What can hang from each mark
nafi: tomi zavu
sipi: riged
pizun: riged tomi
tomi: bafa bimisot pizun sipi
riged: bimisot nafi
bafa: zavu
bimisot: fatuk rezif

Every row comes from one small tree of marks. The marks that hang from a mark follow it in brackets, in alphabetical order. Every link used is in the known rows. Which tree was each row made from?
Known rows
nafi{tomi{bafa pizun}}: [0.6 -14.4 -2.6 25.5 -2.4 -1.9 20.3 -25.6 -17.1 -27.4 -10.6 21.1 11.3 34.5 -1.1 8.8 9.1 20.6 -14.6 -14.4 -30.1]
riged{nafi{tomi{bimisot pizun} zavu}}: [5.1 -24.6 9.0 22.0 11.1 3.1 25.5 0.5 -36.9 -26.6 15.3 -2.9 2.2 37.3 -15.0 4.0 -15.7 14.5 -17.9 27.3 -37.4]
riged{bimisot nafi{tomi zavu}}: [1.8 -16.3 9.7 -3.1 -2.5 -16.8 9.2 26.0 -21.2 -2.1 -4.3 -1.7 -2.8 -1.0 -13.8 31.3 -14.6 5.2 -16.6 19.7 -28.5]
sipi{riged{bimisot nafi{tomi}}}: [15.9 15.6 1.5 18.2 -15.7 -0.8 -17.0 33.7 -4.4 18.4 -7.0 -12.9 8.0 -24.5 -4.2 0.5 6.9 -2.5 -4.5 1.6 -35.5]
tomi{bafa}: [-2.7 -8.1 -4.6 -2.5 -15.4 14.7 -3.9 -22.8 5.0 -6.1 -5.0 12.6 9.6 -10.2 4.7 23.3 9.6 9.1 -11.6 -35.9 5.1]
riged{bimisot nafi}: [8.8 0.7 17.4 3.5 -30.9 18.5 -12.6 14.2 12.6 22.0 -4.0 6.8 12.8 -27.5 -8.8 13.8 6.3 15.8 -20.2 2.8 -16.2]
bafa{zavu}: [-10.6 -33.7 11.7 -3.7 19.3 -3.5 16.9 3.9 12.4 -1.1 25.6 6.2 7.8 -17.2 -1.0 8.3 -11.7 31.2 -4.4 -34.1 30.7]
sipi{riged{bimisot nafi{tomi zavu}}}: [10.7 -2.2 2.1 -1.1 -1.1 -11.9 -12.2 41.9 -18.0 8.5 4.4 -18.3 -3.7 -15.7 -4.5 16.5 -15.9 -5.5 -3.8 14.0 -36.1]
riged{nafi{tomi}}: [4.6 -10.8 11.3 20.8 -2.2 14.0 21.2 8.3 -28.7 4.3 -10.0 -0.4 13.0 -16.1 -14.7 20.2 10.8 13.3 -7.8 -30.0 -13.4]
sipi{riged}: [11.1 -2.1 -4.2 -4.4 2.7 25.2 -2.4 6.6 -0.7 10.2 8.2 -7.6 4.9 -34.0 6.0 -0.2 -7.2 9.0 5.1 -46.0 16.9]
nafi{tomi{pizun sipi{riged}} zavu}: [-0.4 -19.6 6.6 5.8 38.6 3.0 37.8 13.0 -29.4 -19.5 8.4 9.3 -8.7 39.9 -6.5 -12.6 -57.8 21.6 15.8 -8.3 -14.5]
pizun{riged tomi{bafa bimisot}}: [-10.9 40.5 -3.2 -12.6 -7.6 0.8 -12.0 -38.5 21.4 -11.2 -5.3 -8.8 -4.5 -15.7 31.4 -29.9 29.9 -42.7 10.8 23.9 33.5]
pizun{riged tomi{bimisot}}: [-4.1 32.2 8.5 -18.0 8.0 4.7 9.1 -26.0 12.8 -4.8 -0.5 -11.7 -9.2 -20.2 25.0 -38.4 15.5 -34.3 17.2 20.5 51.3]
tomi{bimisot}: [3.7 -9.5 -0.4 -6.5 -0.7 9.2 14.1 -13.8 5.8 -12.8 9.4 -0.2 5.0 -3.1 3.3 -1.1 1.4 1.7 -5.9 -3.5 20.6]
sipi{riged{nafi{tomi{pizun} zavu}}}: [13.4 -21.0 7.4 20.9 16.7 20.8 9.6 26.0 -39.2 -2.2 15.8 -12.4 2.6 6.3 -12.0 3.8 -22.9 21.4 -5.2 -13.0 -43.7]
riged{bimisot{fatuk rezif} nafi{tomi}}: [7.6 -13.2 -10.9 -24.2 -0.3 -30.9 -16.8 42.6 -1.7 31.5 -9.7 -11.5 -11.7 -7.9 -30.7 31.8 17.2 -2.5 -1.8 -2.0 3.1]
pizun{riged{nafi} tomi}: [-1.4 28.6 25.6 -3.4 -6.6 38.4 -1.4 -6.6 -0.9 25.5 -8.7 -10.8 1.7 -49.4 7.5 -19.1 21.6 -14.4 10.5 -10.6 28.4]
nafi{tomi{pizun{riged}} zavu}: [-0.7 -20.3 -5.6 5.8 27.7 -19.7 34.0 -18.5 -21.5 -26.6 -1.1 5.8 -15.9 39.4 11.3 -4.0 -28.2 4.0 7.0 9.8 -4.3]
sipi{riged{bimisot nafi}}: [16.9 13.9 4.6 5.6 -29.5 22.8 -30.8 28.9 13.7 33.8 2.3 -8.8 11.3 -42.4 -0.8 -0.8 4.5 6.2 -11.0 -3.5 -21.9]
pizun{riged{bimisot{fatuk}}}: [3.6 12.9 -19.4 -22.9 5.5 -37.1 -7.7 9.9 28.7 20.6 -18.2 2.3 -10.6 -15.8 14.8 15.8 -2.6 -13.0 15.3 27.6 32.0]
sipi{riged{bimisot{fatuk rezif} nafi}}: [16.8 -0.9 -17.5 -33.9 -13.3 0.2 -53.3 52.8 19.2 57.9 9.9 -27.5 -12.6 -43.2 -22.3 14.7 9.8 -2.2 2.7 -14.9 9.2]
pizun{riged tomi{bafa}}: [-11.4 31.7 4.9 -14.0 -6.0 10.8 -7.2 -31.3 14.4 1.8 -12.7 -1.6 -2.8 -28.9 24.4 -14.5 25.3 -29.0 12.0 -9.8 35.9]

Which tree is each row?
[4.3 8.0 0.7 24.5 0.6 4.8 4.7 -7.1 -16.2 8.8 -19.2 -5.7 2.6 -11.9 6.3 1.9 15.7 -10.4 8.8 -11.1 -4.8] : pizun{riged{nafi{tomi}}}
[19.6 0.5 -8.3 -20.4 -34.8 23.1 -54.7 30.4 28.2 46.8 11.4 -20.4 -9.1 -35.2 -12.3 -8.3 11.3 -0.8 -12.3 -21.2 -5.1] : sipi{riged{bimisot{rezif} nafi}}
[5.1 -19.7 -17.8 -12.2 -23.0 13.5 -22.8 -37.1 22.9 -12.2 17.2 6.2 -6.9 38.2 -3.9 -17.9 17.7 9.8 -23.3 -5.5 2.3] : tomi{bafa bimisot{rezif} pizun}
[-5.8 -30.6 -4.5 7.2 12.4 -11.7 23.8 -16.2 -30.1 -38.4 1.8 15.3 -1.1 44.9 -3.8 24.2 -17.0 20.4 -15.5 -2.9 -30.2] : nafi{tomi{bafa pizun} zavu}
[3.0 -19.7 -17.3 -53.9 1.1 -28.2 -16.8 22.6 24.9 28.3 2.9 -3.9 -19.5 -10.9 -18.9 25.4 1.5 6.1 -1.6 -9.3 37.6] : riged{bimisot{fatuk rezif}}
[-10.1 19.3 13.3 21.3 -23.9 -7.0 -7.2 5.3 3.9 4.4 -27.0 24.6 13.1 14.6 -8.8 10.8 1.8 2.6 -2.0 19.7 -37.6] : riged{bimisot nafi{tomi{bafa sipi}}}
[13.1 -0.8 3.8 -11.3 -15.1 16.6 -27.7 37.6 1.6 23.0 14.2 -17.3 -1.9 -35.3 -4.1 16.2 -19.8 6.4 -7.8 4.7 -22.7] : sipi{riged{bimisot nafi{zavu}}}
[10.0 -29.8 -10.8 -5.6 7.5 -9.7 16.4 -21.3 -7.6 -20.7 13.6 -0.1 -15.2 51.6 -11.6 -22.9 3.8 6.2 -13.0 -2.6 2.6] : nafi{tomi{bimisot{rezif} pizun}}
[-16.1 6.6 -6.6 8.9 12.2 -7.2 -17.9 5.0 35.5 -6.4 29.9 0.3 8.8 4.5 15.2 -26.7 -16.3 -1.4 15.0 2.3 13.1] : tomi{bafa{zavu} bimisot sipi{riged}}
[-18.6 -1.3 -3.2 18.2 28.8 -21.6 3.8 15.9 9.8 -10.5 11.5 5.5 8.0 6.1 5.5 -10.3 -20.7 4.0 20.9 -22.5 1.7] : nafi{tomi{bafa{zavu} sipi{riged}}}
[1.3 -16.8 6.0 5.4 12.6 -2.1 19.0 10.4 -35.2 -18.4 9.8 -12.1 0.3 7.3 -11.2 21.9 -7.5 -5.5 -7.3 13.2 -14.9] : riged{nafi{tomi{bimisot} zavu}}
[1.3 29.4 -9.7 25.8 -30.4 -22.4 -32.7 -10.4 15.3 8.4 -32.7 3.2 5.1 0.7 17.8 4.8 28.0 -26.2 -2.2 30.3 -36.0] : pizun{riged{bimisot nafi{tomi{bafa}}}}
[-6.3 35.3 19.4 -16.7 16.5 25.7 14.8 4.8 7.2 2.9 12.5 -10.2 -2.3 -21.5 5.2 -49.1 -15.2 -16.4 26.3 0.0 41.9] : pizun{tomi{bimisot sipi{riged}}}
[-3.1 3.0 -14.7 13.9 -2.4 -18.7 7.9 -23.1 -5.8 -31.8 -7.1 3.2 5.6 21.0 8.5 9.5 21.3 -15.9 -5.9 7.0 -7.5] : nafi{tomi{bafa bimisot}}
[-26.0 -15.7 11.9 5.6 12.1 -4.4 7.6 -7.5 27.0 -5.4 13.7 24.9 12.5 4.3 -1.2 2.1 -18.2 26.2 5.0 -21.3 21.0] : tomi{bafa{zavu} sipi}
[1.1 -5.8 -11.6 28.0 -4.6 -14.6 16.8 -31.6 -8.0 -39.1 -1.6 12.7 10.7 50.5 5.4 -7.3 14.7 7.3 -13.5 18.1 -28.7] : nafi{tomi{bafa bimisot pizun}}
[-20.0 54.0 13.9 -19.3 -14.9 -8.5 -12.4 -21.1 40.9 6.6 -25.2 18.8 -6.7 -4.1 23.8 -32.7 1.0 -29.2 20.5 34.0 26.0] : pizun{riged{bimisot} tomi{bafa sipi}}
[-16.3 -21.5 8.6 9.0 18.9 -6.6 35.7 -14.4 -23.5 -36.0 -2.6 31.9 -1.5 60.9 -6.3 9.5 -39.6 22.5 0.3 2.7 -23.8] : nafi{tomi{bafa pizun sipi} zavu}
[-5.6 10.6 7.1 -34.9 27.7 -7.8 22.7 13.4 -8.6 0.9 8.8 -15.0 -1.4 -31.7 -4.9 5.2 11.1 -11.8 13.2 10.6 54.6] : pizun{tomi{bimisot{fatuk}}}
[4.9 -5.8 -5.7 24.4 14.3 -9.0 28.6 -29.5 -11.6 -16.2 -12.1 12.2 -2.7 33.0 14.2 -18.4 -3.7 7.7 7.0 1.5 -3.7] : nafi{tomi{pizun{riged}}}
[15.0 -4.8 -10.9 3.8 -19.0 28.9 -26.4 -25.4 23.8 16.3 14.8 -8.8 -13.6 19.8 2.0 -40.9 16.8 -2.9 -7.3 9.9 2.8] : tomi{bimisot{rezif} pizun{riged{nafi}}}
[8.1 19.4 2.7 8.3 -29.3 7.8 -25.4 0.3 25.7 28.8 -13.3 1.8 2.1 -23.8 14.6 -4.7 10.1 -7.2 -2.6 20.3 -5.2] : pizun{riged{bimisot nafi}}
[4.8 -18.0 -16.0 -17.6 14.5 -18.3 -6.2 25.8 -14.2 16.2 4.7 -23.9 -10.1 -1.4 -29.1 20.9 20.9 -14.0 2.8 -5.2 15.9] : riged{nafi{tomi{bimisot{fatuk rezif}}}}
[-12.4 21.9 -1.9 -28.5 12.6 -11.9 1.0 -0.8 2.4 -4.3 1.1 -10.9 3.8 -22.8 2.8 11.2 24.7 -22.8 7.3 13.4 37.6] : pizun{tomi{bafa bimisot{fatuk}}}
[-21.4 -13.5 1.8 -6.9 22.2 -14.0 27.6 -6.2 -21.2 -29.3 -9.5 21.1 -4.9 32.1 -3.7 27.1 -32.9 0.3 10.1 -11.2 -1.2] : nafi{tomi{bafa sipi} zavu}
[-9.3 11.6 -1.6 19.6 -6.3 18.1 3.1 -44.3 24.1 -6.6 -13.6 35.2 2.0 38.1 20.9 -25.5 -17.2 13.5 11.3 1.5 -1.0] : tomi{bafa pizun{riged} sipi}
[5.7 -3.3 6.6 22.3 -2.2 7.0 13.1 -0.2 -22.0 -8.9 -2.4 -7.8 11.7 -1.5 -7.9 6.6 16.1 -3.8 -7.0 5.1 -15.5] : riged{nafi{tomi{bimisot}}}
